In the rows, zero is written as 128.
Known rows, with every way that one mark hangs from another:
{F R}: [120 157 114 117 117 169  96 127 161  91 113 134 124 122 133 151 155 120
 116]
{F {V {B {U D}}}}: [104 118 150 142 104 135 153 118 127  95 132 132 108 112 111 165 117 134
 144]
{R {F {V {B U}}}}: [143 122 164 155 137 141 150 138 156 106  90 133  97 171 141  99  89 115
  92]
{F R {V {B U}}}: [ 86 123 149 139  81 191 150 126 146  24 126 135 112 119 137 196 117 142
 160]
{V B}: [161 161 101  96 152 144 144 153 138 125  79 143 124 112 137 139 134 109
 130]
{D {V B}}: [144 188  91 119 163 142 161 131 149 137  83 146 157 107 107 109 123 124
  66]
{V {B U}}: [157 158 136 106 151 152 162 142 132 112 125 152 129 121 130 142 108 115
 159]
{B U V}: [141 152 195 136 179 155 129 115 122 115 167 140 142 154  98 173 102 141
 132]
{F R V}: [ 78 131 125 145  84 182 103 116 160  45 108 126 111 123 121 185 154 139
 109]
{D {U B}}: [148 176  57 103 154  87 111 114 108 170 143 117 118 114 134  44 150 114
 118]
{B {U {D {V {F R}}}}}: [127 131 159 136 124 122 128  97 150 137 172 139 149 117 114 131 101 128
 120]
{R {F {V B}}}: [145 125 140 146 137 133 136 147 160 115  62 128  94 164 143  96 107 110
  70]
{D U {V B {F R}}}: [167 182  58 107 146 117 153 136 156 108  82 126 166  96 170  74  98 107
  81]
{B {U D} {V {F R}}}: [142  88 209 128 140 128 110 114 128 116 169 126 143 142 136 200  86 138
 155]
{V B F}: [194 123 102  69 165 143 132 168 148 126  31 143 140 121 180 152 115  90
 140]
{U {B V} {F R}}: [102  77 119 115 117 131 101 138  77 150 132 109 113 162 136 135 175 156
 171]
{B {U D} {V F}}: [157  98 206 128 164 111 114 114 120 150 159 131 144 143 124 181  85 130
 143]
{D U V}: [142 227  58 140 168 100 135 105 149 152 129 128 156 101 103  34 128 113
  34]

Rows:
[153 142  87  96 156 102 104 119 107 136 129 109 132 132 161  95 129 126
 130] | {D {U {B {V {F R}}}}}
[112 128 149 164 121  95 137 110 116 185 189 133 131 127  88  83 132 129
 128] | {B {U {D V} F}}
[114 115 192 153 137 156 125 133 107 104 172 129 129 167 115 168 126 146
 167] | {B {U {F R}} V}
[ 99 102 104 151  77  93 135 140 121 167 135 115 126 102 120 101 153 134
 117] | {U {D {V B}} {F R}}
[ 90 121 119 129  80 183 134 136 150  33  88 128 110 113 141 196 140 139
 136] | {F R {V B}}
[103  85 202 163 112 113 116 122  99 138 204 119 121 148 105 163 122 150
 168] | {B {U D {F R}} V}
[108 162  41 133 121  90 134 112 105 167 149 110 139 121 127  11 158 135
  99] | {D {U B {F R}} V}
[176 113 110  73 135 164 126 168 157  85  41 139 140 120 194 178 116 100
 155] | {V B {F R}}
[168 155 118 106 170 149 166 131 154 126  84 153 172 121 138 124  87 116
 102] | {D {V {B U} F}}
[ 96 116 152 165  94 114 134 111 126 151 196 129 131 123 100 102 131 138
 138] | {B {U {D V} {F R}}}
[ 81  75  88 135  75  76 113 109  89 205 165 106 122 118 114  73 175 157
 134] | {U B {D V} {F R}}
[ 95 119  60 134  89 101 112 124  95 129 145 100  97 129 143  59 173 132
 151] | {D {U B {F R V}}}
[130  62 141  97 128  87  89 109  95 181 141 106 129 125 143 161 133 148
 147] | {U {B {V {F R}}} D}
[128 124 186 150 163 139 131 133 101 135 165 133 129 170 103 150 126 140
 156] | {B {U F} V}
[109 116 102 160 114  72 116 124 117 212 138 117 128 113  87  69 166 124
  84] | {U {D V} F}
[150 136 132 115 138 140 161 158 116 129 123 144 120 132 134 122 127 115
 181] | {V {B {U F}}}
[156 118 156 104 167 161  92 140 145 100  79 129 147 148 149 202 120 125
 113] | {B {V {F R}}}
[ 64  66 127 169  46 102  96 129 120 133 143 105  89 119 114 138 180 138
 139] | {U D {F R V}}
[148 137 147 115 133 117 156 135 124 141 150 142 123 106 124 136 108 119
 161] | {V {B {U D}}}
